Each row comes from the steps of one walk. Every step used is in the known rows, and no mark comes twice. Write the walk behind each row, first mark first.
Known rows
B/L/H/J/T/R: [-0.35 -0.47 -1.83 -0.10  1.83  0.59  0.40  0.70 -0.62 -0.25 -2.91 -0.63
  1.39  0.08  0.45 -1.33  1.90  0.21  0.12  0.66 -0.55 -0.34  0.08  0.33
 -0.99 -0.37  0.14 -2.22]
R/H/J/T: [ 0.36 -1.51 -0.48  0.21  0.48  1.55 -0.14 -0.65  0.44  0.20  1.11  0.36
  0.02  0.35  0.63 -0.37 -1.04 -0.06 -0.84  0.95 -0.69 -1.24 -0.18 -1.08
  0.76  0.71  0.21 -1.66]
T/R/H: [-0.98  0.11  0.89 -0.56  0.22  0.94 -0.10  0.33 -0.33  0.24  1.40  0.23
  0.67 -0.69 -0.53  0.31 -2.31 -1.25 -0.34  1.78 -1.87 -0.24 -0.10 -0.15
  0.66 -0.67  1.39 -1.22]
L/H/J/K/R: [ 0.26 -0.99 -1.64  1.17  1.26  0.23 -0.21 -0.95 -0.12 -0.25  1.78  0.20
  1.66  0.02  0.31 -0.88 -0.01 -0.46  1.37 -0.13 -2.82  0.44 -0.12 -0.55
 -0.41  0.25  0.19  0.48]
J/H/L/T: [-0.03 -0.06  1.13  0.09  0.18 -0.93 -0.24  0.20  0.49  0.32 -1.45 -1.33
  0.78  0.26  0.50 -0.04  2.67 -0.32  1.37 -0.60 -0.24 -0.73 -0.25 -0.42
  1.50  0.79 -0.05 -1.05]
K/L: [ 1.12 -1.49 -1.18  0.99  1.27 -0.01 -0.19 -0.72 -1.25  0.61 -1.50 -0.85
 -0.25 -0.34  0.10 -0.40  1.49 -0.31  0.92  0.95  0.96 -0.12  0.19 -1.08
  1.13  0.35 -0.89  0.77]
K/R/H/L: [ 0.10 -0.86  0.99  0.26 -0.93  0.41 -1.21 -0.67 -0.47 -0.06  0.46 -0.57
  0.12 -0.58  0.39  0.73 -0.02 -0.16 -0.16  1.45 -2.22  1.71 -0.29  0.59
  0.13  0.14  1.30 -0.45]
B/L/N/J/H: [-0.04  0.59 -0.34 -0.68  0.36  0.20  1.58  0.01 -0.63  0.33 -4.65 -1.41
 -0.30  0.15 -0.03 -0.94  2.71  0.49 -0.88  0.15  0.44  0.09 -0.26 -0.92
 -0.16  0.03 -1.38 -2.51]
H/J/T: [ 0.35 -2.38 -2.08  0.26  0.50 -0.49 -0.10 -1.13 -0.16 -0.07 -0.11  1.16
  0.06  0.23 -0.26 -0.96 -0.38  0.82 -0.24 -1.48 -0.16 -0.48 -0.17 -1.23
  0.66  0.24 -0.69 -0.48]
V/J/T/R/H/L: [ 0.06 -0.40 -1.33  0.40 -1.34  0.12  0.69  0.52 -0.21 -0.03 -1.47 -0.52
 -0.70 -0.08  0.48 -0.41 -2.49  0.60 -0.85 -0.31  0.13 -0.98 -0.02 -1.71
  0.18 -0.70 -0.16 -1.12]
N/J/K: [ 0.74 -0.49 -0.65  0.98  1.94 -1.50  1.89 -1.28 -0.46 -0.20  2.78  0.16
 -1.05 -0.47 -0.82  0.06 -1.04 -0.13  0.57 -1.11 -0.42 -0.04 -0.49 -0.98
  2.08  0.92 -1.73 -0.22]
R/H/J/K/L/T: [ 0.67 -1.76 -0.28  0.71  0.75  1.43 -0.53 -0.59  0.48  0.34  2.01  1.04
  0.16  0.07  0.53 -0.11  0.17 -1.12 -0.09  1.15 -1.73 -0.81 -0.29 -0.86
  0.76  0.63  0.20 -0.75]
L/N/J/H: [ 0.21  0.68  0.18 -0.20 -0.67 -0.16  1.90 -1.06 -0.41  0.69 -2.97 -0.82
 -0.22  0.17 -0.42 -0.71  0.58  0.77 -0.25 -1.21 -0.45  0.10 -0.57 -1.91
  0.70  0.27 -1.55 -0.79]
K/L/H/J/T: [ 1.20 -1.79 -2.45  1.85  1.78  0.64  0.02 -0.45 -1.15  0.35 -2.04 -0.69
  1.21  0.10  0.87 -0.94  2.38  0.55  1.83  0.28  0.18 -0.65  0.10 -0.36
  0.30  0.27 -0.59  0.49]
N/J/K/L: [ 1.21 -0.85 -1.08  1.69  2.11 -1.16  1.73 -1.14 -0.92 -0.03  2.03  0.11
 -1.07 -0.52 -0.55  0.21  0.46  0.17  1.12 -0.92 -0.04 -0.12 -0.45 -0.64
  2.29  0.80 -1.98  0.05]
R/N/J: [-0.69 -0.44 -0.56 -1.05  1.00 -0.09  1.07 -0.49 -0.41 -0.17 -2.44 -0.32
 -1.52  0.03 -1.13 -0.98 -1.93 -0.22  0.30 -0.72 -0.27  0.44 -0.40 -1.69
  0.07  0.95 -0.98 -0.22]
X/J/K: [ 0.64  0.20  0.26  0.66  0.15 -1.18 -0.22 -0.80 -0.70  0.38  4.14  1.43
 -2.41  0.12  0.17 -0.01 -0.33 -1.30  1.26 -0.05  0.15 -0.74 -0.10 -1.08
  1.47  0.60 -0.75  2.60]
N/J/T/R/H/L: [ 0.21 -0.52 -0.50  0.72  1.22 -0.83  1.84 -0.03 -0.75 -0.22 -0.80 -0.11
 -0.19 -0.43 -0.35  0.06 -0.65  1.34  0.43 -1.17  0.13 -0.74 -0.61  0.92
  1.76  0.17 -0.54 -1.65]
N/J: [ 0.65 -0.56 -0.78  0.57  1.82 -0.99  1.82 -1.25 -1.04  0.26  0.51 -0.41
 -0.58 -0.32 -0.81 -0.05 -1.22  0.18 -0.42 -1.72 -0.09  0.05 -0.38 -0.95
  1.29  1.15 -1.50 -0.58]
N/J/T: [ 0.70 -1.02 -1.07  0.60  1.99 -1.11  2.31 -0.95 -0.83 -0.07 -0.87 -0.54
 -0.94 -0.17 -0.43 -0.49 -1.04  1.81  0.18 -1.62  1.37 -0.56 -0.50 -0.69
  1.72  1.01 -1.69 -0.86]
T/L/N/J/K/R: [ 0.25 -0.20 -0.22  0.57 -0.23 -0.05 -0.27  0.18 -0.67  0.19 -1.21  0.59
  0.29 -0.20 -0.53 -0.02  0.53 -0.41 -0.32 -1.87 -0.72  2.68 -0.41 -0.08
  0.89 -0.06 -0.35 -1.49]
L/N/J/T/R: [-0.01  0.18 -0.32 -0.47 -0.60 -0.60  1.77 -0.73 -0.68  0.38 -4.62 -0.21
 -0.17 -0.26 -0.80 -1.20 -0.53  1.46 -0.22 -1.02 -0.04  0.22 -0.62 -0.95
  0.44 -0.58 -1.02 -0.48]
N/J/K/R/H: [ 0.64 -0.60 -0.01  1.19  1.23 -0.57  1.62 -1.24 -0.57 -0.31  3.40  0.30
 -1.05 -0.62 -0.52  0.71 -0.83  0.38  0.38 -0.56 -1.52  0.80 -0.69 -0.44
  1.69  0.79 -1.14 -0.55]
V/J/H/L: [ 0.37  0.26 -0.95  0.85 -1.50 -0.23  0.66 -0.02  0.00  0.38 -0.09 -1.46
 -0.62  0.43  0.71  0.19 -0.43 -0.36 -0.60 -1.25 -0.27 -0.82  0.12 -2.90
  0.52  0.34 -1.09 -1.16]
B/L/H/J: [ 0.03 -0.51 -1.83  0.01  1.99  0.61  0.15  0.20 -0.56 -0.04 -2.43 -0.95
  1.28  0.24  0.49 -1.37  1.97 -0.50 -0.24  0.64 -0.69 -0.22  0.19 -0.20
 -1.17  0.24 -0.16 -1.88]

Which walk is each row?
[-0.58 -0.69  0.17 -0.53  0.57  0.35  0.50  0.38 -0.03 -0.27 -0.99 -0.30
 -0.08 -0.34  0.07 -0.70 -1.73  1.17  0.50  1.54  0.73 -1.06 -0.19 -0.34
  1.35 -0.49  0.63 -1.10]
J/T/R/H
[-0.13 -2.07 -1.36  0.37 -0.35 -0.41 -0.87 -1.36  0.04 -0.47  2.89  2.21
 -0.47 -0.18 -0.84 -0.25 -0.24 -0.41  0.38 -0.96 -2.73  1.39 -0.38 -1.18
  0.26 -0.13 -0.36  0.37]
H/J/K/R/N
[-1.86  0.01  0.24 -1.64 -0.08  0.08 -0.20  0.47 -0.51 -0.23 -1.34  0.56
 -0.08 -0.63 -1.53 -0.65 -2.43 -1.00  0.59  0.66 -1.62  0.62 -0.14 -0.60
 -0.16 -0.93  0.91 -0.17]
T/R/N
[ 0.10  0.17  0.39  0.35 -0.60 -0.56 -0.35  0.47 -1.01  0.35  0.58  1.08
 -1.50  0.13  0.62  0.06  0.03  0.14  1.12 -0.04  0.70 -1.36 -0.22  0.79
  1.19 -0.12  0.47  1.27]
X/J/T/R/H/L
[ 0.77 -0.54 -0.02  1.38  0.92 -1.10  1.12 -1.05 -0.51 -0.37  2.79  0.19
 -0.76 -0.65 -0.40  0.73 -0.09  0.12  0.71 -0.72 -1.58  0.78 -0.69  0.39
  1.78  0.61 -0.86 -0.58]
N/J/K/R/H/L
[ 0.24 -0.08  0.17  0.64 -0.29  0.69 -0.34  0.33 -0.43  0.29 -0.71  0.51
  0.27 -0.10 -0.18  0.14  0.43 -0.55 -0.51 -1.18 -0.96  2.38 -0.45  0.01
  0.94  0.07 -0.09 -1.85]
T/L/N/J/K/R/H
[-0.41 -0.53 -1.51 -0.17  1.34  0.81 -0.01  0.33 -0.37 -0.52 -2.03 -0.51
  0.63  0.14  0.34 -1.29  2.09 -0.28  0.47  0.97 -1.53  0.70 -0.04 -0.05
 -1.35 -0.04  0.00 -1.53]
B/L/H/J/K/R/N
[ 0.13 -0.86  0.35  0.42  0.22 -1.08 -0.29 -1.28  0.02 -0.60  3.58  0.43
 -0.92 -0.75 -0.47 -0.04 -0.78 -0.33  1.18  1.22 -1.51  1.56 -0.26 -1.23
  1.38 -0.07 -0.24  1.06]
J/K/R
[-0.61 -0.42  0.04  0.19 -0.60  1.17 -0.36  0.20 -0.35  0.24  1.33  1.52
  0.85 -0.59 -0.53  0.33 -0.46 -1.09  0.10  1.16 -2.67 -0.15 -0.29  0.13
  0.57 -1.31  0.98 -1.01]
T/R/H/J/K/L/N
[ 0.56  0.08 -0.09  1.17  1.11 -1.16  1.71 -0.61 -0.57  0.20  0.64 -1.12
 -0.03  0.04 -0.10  0.68  1.36  0.41  0.65 -2.09 -0.20 -0.64 -0.48 -0.23
  2.15  1.20 -1.49 -1.73]
N/J/H/L
[ 0.54 -0.89 -1.98  0.61 -0.54  0.16  0.64  0.34 -0.36  0.07 -1.46 -0.59
 -1.14  0.31  0.50 -0.73 -2.42  0.70 -1.19 -1.41  1.42 -0.06  0.13 -2.77
  0.34  0.14 -1.05 -1.26]
V/J/T/L
[ 0.29 -1.15 -2.05  0.73  1.72  0.36  0.30 -0.61 -0.13 -0.10 -0.90 -0.44
  1.77  0.39  0.59 -1.59 -0.24  0.48  1.06 -0.42 -1.06 -0.73  0.00 -0.74
 -0.36  0.45  0.01 -0.09]
L/H/J/T
[ 0.11  0.09 -0.82 -0.82  0.52 -0.10  1.54  0.04 -0.69  0.14 -5.76 -1.21
 -0.48  0.03 -0.13 -1.49  2.03  0.99 -0.95  0.26  1.09  0.10 -0.25 -0.60
 -0.25 -0.24 -1.25 -2.20]
B/L/N/J/T
[ 0.65 -0.71 -0.36  1.13  1.27 -1.31  1.66 -1.40 -0.79 -0.38  2.96  0.41
 -1.11 -0.71 -0.85  0.50 -0.69  0.53  0.58 -1.18 -1.30  1.12 -0.66 -0.50
  1.66  0.70 -1.45 -0.05]
N/J/K/R
[-0.55 -0.31  0.35 -0.49 -0.53 -0.02  0.19  0.51  0.10 -0.19 -3.08 -0.30
  0.36 -0.29  0.13 -0.90 -0.70  1.12  0.69  1.26  0.44 -0.92 -0.28  0.40
  1.14 -1.03  0.88 -1.16]
J/T/R/H/L/N
[ 0.27 -0.86 -1.52  1.31  1.73  0.51 -1.28  0.58 -0.19 -0.06  1.31  0.55
  1.86  0.25  0.25 -0.49  0.37 -1.54  0.69 -1.39 -1.23  1.28  0.12  0.07
  0.58  0.49  0.45 -1.42]
T/L/H/J/K
[-0.62 -0.92 -0.23 -1.25  1.21  0.63 -0.15  0.98 -0.38  0.17 -3.85  0.35
  0.84 -0.35 -0.18 -0.83  1.62 -0.61 -1.00  0.60 -1.01  0.18 -0.25  0.50
 -1.20 -0.24  0.64 -2.18]
B/L/T/R/H/J
[-0.62 -1.26  0.69 -0.87  0.73  0.21 -0.43  0.32  0.24  0.29 -0.93  1.54
  1.09 -0.62 -0.60 -0.45 -0.85 -0.95  0.18  0.07 -2.41  0.12 -0.60  0.16
 -0.21 -0.19  1.19 -0.08]
L/T/R/H/J/K
[ 0.08 -1.15 -0.17  0.25  1.08 -0.58 -0.30 -0.03  0.01 -0.20 -0.38  0.80
 -0.67 -0.67 -0.49 -0.79  0.94 -0.77  2.36  1.28 -0.54  0.15 -0.29 -0.70
  1.24 -0.32 -0.32  1.34]
J/K/L/T/R/N
[ 0.48  0.07  0.69  0.16 -0.56  0.42 -0.03 -0.12  0.42  0.30 -2.48 -1.17
  0.32  0.05  0.70 -0.48  0.36 -0.35 -0.27  1.09 -0.42 -1.05 -0.34  0.44
  1.05  0.19  0.57 -1.49]
R/H/L/N/J/T
[ 0.21 -0.60  0.87  0.68 -0.23 -0.54 -0.81 -0.87  0.41 -0.59  3.59  0.21
 -0.66 -0.68  0.04  0.27 -0.14 -0.76  1.15  1.95 -2.06  1.04 -0.32 -0.24
  1.53 -0.09  0.51  0.30]
J/K/R/H/L
[ 1.20 -0.61 -1.32  1.90  2.44 -0.86  1.92 -0.99 -0.90 -0.07  1.67 -0.28
 -0.43 -0.42 -0.23 -0.04  0.68  0.20  1.57 -0.73 -0.34 -0.28 -0.42 -0.46
  1.88  0.83 -1.79  0.08]
N/J/K/L/H
[ 0.26 -0.73  0.82  0.37 -1.33  0.37 -0.20 -0.66 -0.59 -0.10 -1.44 -0.52
 -0.07 -0.50  0.45  0.43  0.43  1.17 -0.08  0.71 -1.83  1.62 -0.63  0.87
  0.17 -0.06  0.80 -0.73]
K/R/H/L/N/J/T
[-0.63 -0.99  0.03 -0.60 -0.34  0.11  0.27 -0.91 -1.12 -0.37 -1.21  0.04
 -1.21 -0.51 -0.85  0.08 -1.21  0.97  0.30 -0.39 -1.90  2.69 -0.58 -0.75
 -0.61  0.41 -0.12  0.36]
K/R/N/J
[-0.18  0.26 -0.43 -1.27  0.03  0.10  0.39 -0.05 -0.43  0.32 -5.27 -1.27
 -0.13  0.00 -0.17 -1.59  1.83 -0.29 -1.13  1.24  0.48  0.39  0.07 -1.14
 -0.79 -0.41 -0.62 -1.67]
B/L/N
[ 0.73 -0.80 -1.35  1.16  2.40 -0.46  1.76 -0.04 -0.89 -0.18 -1.19 -0.59
  0.06  0.05  0.04 -0.42 -0.41  1.44  0.57 -2.07  1.14  0.06 -0.44  0.12
  1.55  0.99 -1.19 -1.66]
N/J/T/L/H
[-0.24 -0.67  0.43 -0.49 -0.07 -2.16 -1.47  0.51 -0.10  0.15 -4.03  0.01
  1.62 -0.70 -0.62 -0.55  1.05 -1.36  0.91 -0.92 -1.45  0.25 -0.28  1.91
  0.28 -0.54  1.43  0.21]
H/L/T/R
[-0.06  0.15 -1.04 -0.33  2.23  0.48  0.40  0.39 -0.53 -0.05 -3.14 -1.99
  0.93  0.07  0.58 -1.51  1.54 -0.53  0.03  1.64  0.08 -0.27  0.29 -0.45
 -0.83  0.37 -0.06 -1.70]
B/L/H
[-0.66 -0.85  0.62 -0.50 -0.62 -0.19  0.07 -0.32 -0.74 -0.34 -2.48 -0.12
 -0.64 -0.40 -0.48  0.27  0.63  1.05  0.95 -0.92 -2.14  2.44 -0.80  0.05
 -0.45  0.40  0.12  0.00]
K/R/N/J/H/L/T
[-1.59  0.12  0.05 -0.96  0.35 -0.34  0.62  0.35 -0.57 -0.44 -0.05  1.01
 -0.51 -0.78 -1.68 -0.23 -2.15 -0.69  0.93 -0.12 -1.90  0.58 -0.42 -0.29
  0.50 -0.76  0.27 -0.37]
T/R/N/J/K
[-0.79 -0.16  0.14 -0.92  0.69 -0.20  0.89  0.19  0.00 -0.13 -3.60 -0.59
 -0.95  0.27 -0.61 -0.63  0.20  0.08  1.16 -1.41 -0.57  0.04 -0.61 -1.00
  0.30  1.07 -0.85 -0.74]
R/N/J/H/L/T
[ 0.36 -2.39 -2.17  0.61  0.62 -0.15 -0.67 -0.38 -0.19 -0.08  0.00  1.46
  0.42  0.33 -0.19 -0.65  0.08  0.47 -0.35 -2.24  0.03  0.35 -0.16 -0.62
  0.88  0.22 -0.42 -1.39]
H/J/T/L
[ 0.84 -2.50 -1.89  1.10  0.83 -0.58 -0.69 -1.13 -0.12  0.10  1.61  2.01
  0.16 -0.16 -0.42 -0.46  1.34 -0.68  0.76 -1.13 -1.60  0.05 -0.27 -0.88
  0.80  0.14 -0.83  0.59]
H/J/K/L/T
[-1.61  0.12 -0.04 -1.13  0.34 -0.09  0.70  0.39 -0.87 -0.19 -1.25  0.76
 -0.29 -0.69 -1.67 -0.18 -2.26 -0.54  0.49 -0.35 -1.71  0.64 -0.39 -0.19
  0.11 -0.66  0.36 -0.54]
T/R/N/J
[-0.89  0.26  0.94 -0.29 -0.31  0.25 -0.76  0.61 -0.26  0.08  0.52  0.17
  1.15 -0.74 -0.42  0.41 -1.13 -1.58  0.07  1.41 -2.04 -0.29 -0.10  1.11
  0.84 -0.90  1.81 -1.34]
T/R/H/L
[-0.39  0.82  1.22 -0.02 -0.99 -0.61 -0.54  0.73 -0.74  0.59  0.13  0.81
 -1.25  0.49  0.47  0.46  1.98 -0.81  1.76 -1.23 -0.51 -0.93 -0.38  0.18
  0.74  0.42  0.14  1.24]
X/J/H/L/T/R/N
[-0.91  0.56  1.07 -0.54 -0.95  0.34 -0.70  0.56 -0.18  0.23 -0.81  0.13
  1.21 -0.71 -0.46  0.11 -0.83 -1.38 -0.09  1.39 -2.24 -0.09 -0.19  0.98
  0.49 -1.27  1.78 -1.26]
T/R/H/L/N
[-0.08  0.73  0.97  0.18 -1.02 -0.69 -0.07 -0.19  0.42  0.37 -1.71 -1.69
  0.60  0.37  0.42 -0.17  2.69 -0.30  1.07 -0.25 -0.25 -0.67 -0.15 -1.01
  1.59  0.19 -0.34 -1.25]
J/H/L/N
